(in the rows, 128 means zero)
Known rows, with every way that one mark hangs from another
q892[q394]: [107 132 123 137 124 105 122 144 101 133 135 117 122 124 123 141 121 118
 114 134 133 137 132 118 126 130 118 128 126 124 136 141]
q892[q739]: [ 99 129 132 127 130 104 123 140 115 131 127 131 125 137 129 146 125 122
 118 136 137 132 138 118 123 127 118 141 120 138 137 147]
q682[q484 q663]: [149 107 128 128 188 145 123 112 137 127 119 129 102 137  90 143 134 129
 155 133 124 126 128  96  95 128 135 137 137 150 138 108]
q484[q609]: [139 128 120 130 159 132 122 127 133 124 120 130 119 125 112 141 142 136
 142 132 125 136 140 111 115 121 141 130 143 135 125 112]
q814[q263 q606[q166]]: [187 135 117 150  81 139 135 111 141 105 131  90 174 131 151 125 102 108
 135  88 117 116 164 124 132 136 137  80 172 123  99  90]
q919[q606[q166 q814] q663[q682]]: [188 114 112 108  88 152 133  90 150 138  75  74 166 145 133 123 104 120
 144 104 109 152 153  87  96 168 138 109 178 119 110 104]
q189[q892[q394 q739[q663]]]: [ 35 133 133 138 140  47 108 172  83 136 127 129 109 146 110 168 103  90
  99 171 144 146 155  81 121 130 103 160 113 141 140 184]
q663[q682[q484] q739 q861]: [149  82 127 124 190  92 127 124 155 137  80 136 110 168  87 143 156 116
 150 132 135 144  98  49  91 168 121 181 146 132 162 138]
q606[q166 q814[q263]]: [183 130 104 152  86 148 127 109 128 116 116  78 174 122 163 122  90 119
 129  89 125 121 169 118 133 144 134  87 148 124  99 102]
q663[q682[q484] q739[q892] q861]: [128  81 131 126 176  68 119 132 152 141  76 139 117 179  82 149 148 114
 143 142 138 152 104  35  89 166 123 201 144 122 157 152]
q739[q663[q682[q484]] q892[q394]]: [ 73 107 154 136 157  66  95 138 120 148 116 132 115 156  77 159 117  86
 123 178 122 148 135  51 102 139 116 183 145 130 133 168]
q919[q606[q166] q663[q682 q739]]: [164 102 121  96 108 125 137 104 156 141  69  94 152 169 105 130 118 125
 139 115 115 153 124  77  94 175 134 140 172 109 131 118]
q394[q892[q739[q663]]]: [ 64 118 152 124 133  75 101 157 100 138 121 145 133 152  98 157 106  99
 113 156 148 128 143 101 126 129 112 162 123 144 132 171]
q682[q484[q609] q663[q739[q892[q394]] q861]]: [128  85 114 137 212  78 113 133 119 133  79 131  91 164  49 173 141 125
 156 152 144 155 125  22  72 148 134 188 146 131 161 125]
q919[q663[q739[q892[q394]] q861]]: [102  97 120 111 131  55 125 134 113 154  77 122 121 167  93 138 120 109
 142 153 142 159 117  59  99 161 119 171 124  87 160 151]
q919[q606 q663]: [144 123 125  98  99 148 140 104 143 141  97 107 140 141 122 122 118 131
 146 132 107 147 140 111 102 145 141 117 156 111 125 115]
q682[q484[q609] q663[q861]]: [169  97 116 134 225 132 122 107 142 127  97 133  89 136  66 156 150 128
 175 140 131 138 130  60  75 134 143 151 149 153 147  98]
q263[q814[q606]]: [170 133 129 143 103 132 136 126 130 101 126 115 153 135 140 118 117 113
 143 105 112 117 165 116 144 127 131  92 169 126 109  99]
q484[q609 q682[q663[q739[q892] q861]]]: [143  93 104 124 205 102 127 127 140 125  68 144  91 164  54 156 156 128
 167 150 142 156 128  44  77 139 151 181 150 130 150 105]
q484[q609 q682[q663]]: [158 116 106 123 205 150 128 120 142 119 102 136  90 135  74 148 157 132
 168 140 125 142 144  90  86 116 155 136 154 150 132  85]
q422[q892[q394 q739[q663[q682[q484]]]]]: [ 70 114 142 133 158  47 107 141 106 157 132 134  96 137 100 177 113  81
 117 172 131 148 138  68  91 126 103 177 132 156 151 178]
q739[q663[q682[q484] q861] q892]: [102  94 155 132 169  72 105 117 146 147  95 144 117 161  72 150 127  87
 143 176 127 145 122  40  94 149 122 195 145 130 137 161]
q609[q484[q682[q663[q739 q861]]]]: [145  90  97 116 209 127 139 113 144 122  74 143  86 153  70 153 148 122
 168 139 143 155 115  74  82 140 143 161 146 148 153  98]
q394[q892[q739[q663[q682 q861]]]]: [ 78 101 153 123 151  52 103 155 110 144 100 148 127 163  84 157 122  81
 123 158 154 134 129  71 112 145 106 181 132 143 145 177]
q861[q663]: [123 111 137 124 112 120 124 131 142 133 112 135 122 130 105 136 136 116
 125 135 128 127 111 126 119 131 122 142 140 122 133 126]
q609[q484[q682[q663[q739[q892] q861]]]]: [128  90 100 118 198 108 132 119 141 125  70 145  91 162  66 158 142 121
 162 147 147 161 121  62  81 138 145 177 144 140 149 109]
q609[q484]: [126 121 113 123 157 137 128 120 136 125 117 132 114 125 118 143 130 128
 140 131 131 142 131 123 115 122 135 130 139 145 126 114]
q892[q394 q739[q663[q682[q484[q609]] q861]]]: [ 83 103 140 137 200  56  99 140 110 147 103 134  96 149  68 182 135  83
 135 178 136 154 140  30  83 144 110 182 146 151 157 164]
q189[q892[q394 q739[q663[q682[q484[q609]]]]]]: [ 58 118 130 138 199  51  98 167 106 137 115 131  92 154  82 187 129  88
 121 175 133 157 160  39  90 133 112 175 139 162 143 172]

Rows
[157  82 120 126 216  95 122 124 160 134  74 137 103 165  74 154 167 122
 162 135 132 151 108  35  80 162 131 182 159 137 159 125] | q663[q682[q484[q609]] q739 q861]
[ 82 115 125 132 114  68 118 158 103 135 109 126 129 160 109 146 118 124
 107 141 142 147 123  85 126 144 118 170 124 104 144 158] | q663[q739[q892[q394]]]
[138  94 143 123 155 120 118 124 165 138 102 136 110 143  87 146 155 108
 140 137 119 133 106  92  94 140 122 158 159 138 139 126] | q861[q663[q682[q484]]]
[ 93  95 147 127 200  66  94 147 124 142  97 148 113 161  63 177 135  90
 142 163 145 143 141  44  87 141 119 186 147 161 144 162] | q394[q892[q739[q663[q682[q484[q609]] q861]]]]
[ 91  97 144 141 188  53  95 132 125 149  95 136 105 155  56 171 132  84
 141 184 130 158 134  18  83 146 122 197 154 132 143 161] | q739[q663[q682[q484[q609]] q861] q892[q394]]
[152  83 121 126 200 113 130 115 138 129  85 135  98 161  72 147 141 127
 160 135 140 134 106  58  86 155 128 168 134 137 163 117] | q682[q484 q663[q739 q861]]
[ 57 109 134 140 185  34 105 162 103 143 108 132  96 158  87 180 122  76
 117 175 143 155 144  36  92 148 100 183 126 153 154 187] | q189[q892[q394 q739[q663[q682[q484] q861]]]]
[144  82 117 131 216  95 117 121 139 129  74 139  95 167  53 163 146 133
 166 148 140 148 123  29  74 147 142 187 147 135 155 116] | q682[q484[q609] q663[q739[q892] q861]]
[118  85 121 135 184  74 118 134 114 136  86 129  99 168  63 162 129 118
 143 149 146 148 115  37  84 155 123 187 132 125 164 140] | q682[q484 q663[q739[q892[q394]] q861]]
[161  83 113 128 229 116 124 115 143 126  78 137  89 157  57 158 153 135
 173 139 137 141 117  42  75 148 139 169 149 143 160 103] | q682[q484[q609] q663[q739 q861]]
[ 83  97 150 139 165  50  99 133 121 152 101 134 112 158  68 161 121  78
 130 182 132 153 126  31  92 151 113 195 143 126 145 172] | q739[q663[q682[q484] q861] q892[q394]]
[ 93 104 121 136 124  49 122 151 104 138  92 129 124 162  98 148 122 115
 115 145 154 153 113  63 115 157 115 183 122 100 157 163] | q663[q739[q892[q394]] q861]
[136  99  99 113 202 141 135 118 143 119  86 141  89 151  77 151 145 129
 162 137 136 151 123  90  89 130 145 151 149 151 143  94] | q609[q484[q682[q663[q739]]]]
[192  80 109 106 126 128 142  94 169 142  41  88 150 178 116 123 127 113
 177 116 105 156 146  31  72 186 139 138 188 107 142 106] | q919[q606[q814[q263]] q663[q682[q484] q739 q861]]
[102  91 127 131 140  36 120 154 117 143  79 130 121 175  89 147 138 101
 121 145 149 155 105  45 106 166 110 196 138 103 161 168] | q663[q682 q739[q892[q394]] q861]
[ 97  97 138 121 102  82 120 144 140 135  89 141 127 161  91 144 132 122
 117 142 138 138 104  95 117 144 121 180 139 103 141 143] | q861[q663[q739[q892]]]
[136  95 120 102 148  93 136 116 137 147  76 127 120 160 102 123 132 119
 159 139 135 146 109  79 101 160 124 152 127  99 158 129] | q919[q663[q739 q861]]
[159 107 119 130 216 149 118 111 142 123 112 130  93 134  75 154 147 136
 168 137 121 133 139  80  84 122 146 139 150 157 135  94] | q682[q484[q609] q663]
[119 106 104 127 194  99 120 143 119 125  87 134  90 160  58 163 147 128
 150 151 137 158 140  55  84 129 146 170 151 130 146 110] | q484[q609 q682[q663[q739[q892[q394]]]]]
[ 66 115 145 141 122  50 106 139  98 147 110 133 124 145  86 152 102  87
 115 180 142 146 130  64 117 142 113 178 125 110 139 172] | q739[q663[q861] q892[q394]]
[ 98 104 124 128 140  76 122 148 100 131  98 128 113 165  85 144 121 122
 124 143 145 138 121  78 114 141 121 170 128 112 150 141] | q682[q663[q739[q892[q394]]]]
[ 78 106 140 135 166  33 109 137 105 159 120 135  93 139  92 179 116  74
 124 174 139 151 130  52  84 135 101 186 130 153 161 181] | q422[q892[q394 q739[q663[q682[q484] q861]]]]
[165  97 123 132 211 113 119 116 158 135  94 133 103 141  84 151 165 115
 164 137 125 147 122  55  80 146 135 161 158 147 145 120] | q663[q682[q484[q609]] q861]
[146  93 124 121 206 114 118 130 159 130  91 135 107 162  84 151 162 132
 153 131 121 146 119  57  90 149 134 169 161 141 147 121] | q663[q682[q484[q609]] q739]
[ 65 114 154 133 127  55 101 146 109 147 114 133 124 155  87 147 114  83
 113 176 128 144 132  67 118 137 112 179 140 116 131 173] | q739[q663[q682] q892[q394]]
[ 59 137 116 139 134  58 117 177  84 131 131 121 111 141 128 166 115 106
  98 145 148 148 154  96 120 129 106 147 110 141 142 174] | q189[q892[q394 q739]]
[120  98 103 116 190 122 129 124 141 123  82 143  94 160  72 156 139 127
 156 145 138 157 128  78  88 129 147 168 147 143 139 106] | q609[q484[q682[q663[q739[q892]]]]]
[ 74 112 144 134 192  71  96 145 110 144 116 132  99 147  76 180 131  91
 128 175 127 150 148  48  91 134 113 172 148 155 147 160] | q892[q394 q739[q663[q682[q484[q609]]]]]
[137  81 125 129 201  72 114 131 156 137  70 140 109 176  69 160 159 120
 155 145 135 158 114  21  79 160 133 202 157 127 154 139] | q663[q682[q484[q609]] q739[q892] q861]
[ 97  82 141 126 143  66 108 150 142 144  85 134 111 171  69 163 145 104
 121 149 131 151 102  54  92 155 113 196 156 117 154 153] | q861[q663[q682[q484] q739[q892[q394]]]]
[ 96  99 152 127 182  77 109 123 134 145 102 143 109 156  85 160 132  89
 139 169 133 140 127  53  94 147 111 181 137 150 150 163] | q892[q739[q663[q682[q484] q861]]]
[ 95 109 149 125 197  94 102 128 138 139 111 142 105 151  81 167 138 102
 143 169 121 141 144  58  92 132 123 171 151 159 138 148] | q892[q739[q663[q682[q484[q609]]]]]
[ 52 128 145 134 131  67 107 150  86 142 131 129 117 139 105 162 105  94
 105 171 138 139 143  90 123 130 103 156 120 134 143 173] | q892[q394 q739[q663]]
[ 79 133 121 135 117  57 123 152  86 147 143 125 108 121 133 165 110 105
 104 144 144 144 140 112 111 117 107 149 115 141 148 168] | q422[q892[q394 q739]]
[ 94 101 155 129 140  59 110 125 135 145  93 145 126 161  82 138 124  84
 134 175 134 141 119  56 111 147 118 190 140 116 135 165] | q739[q663[q682 q861] q892]
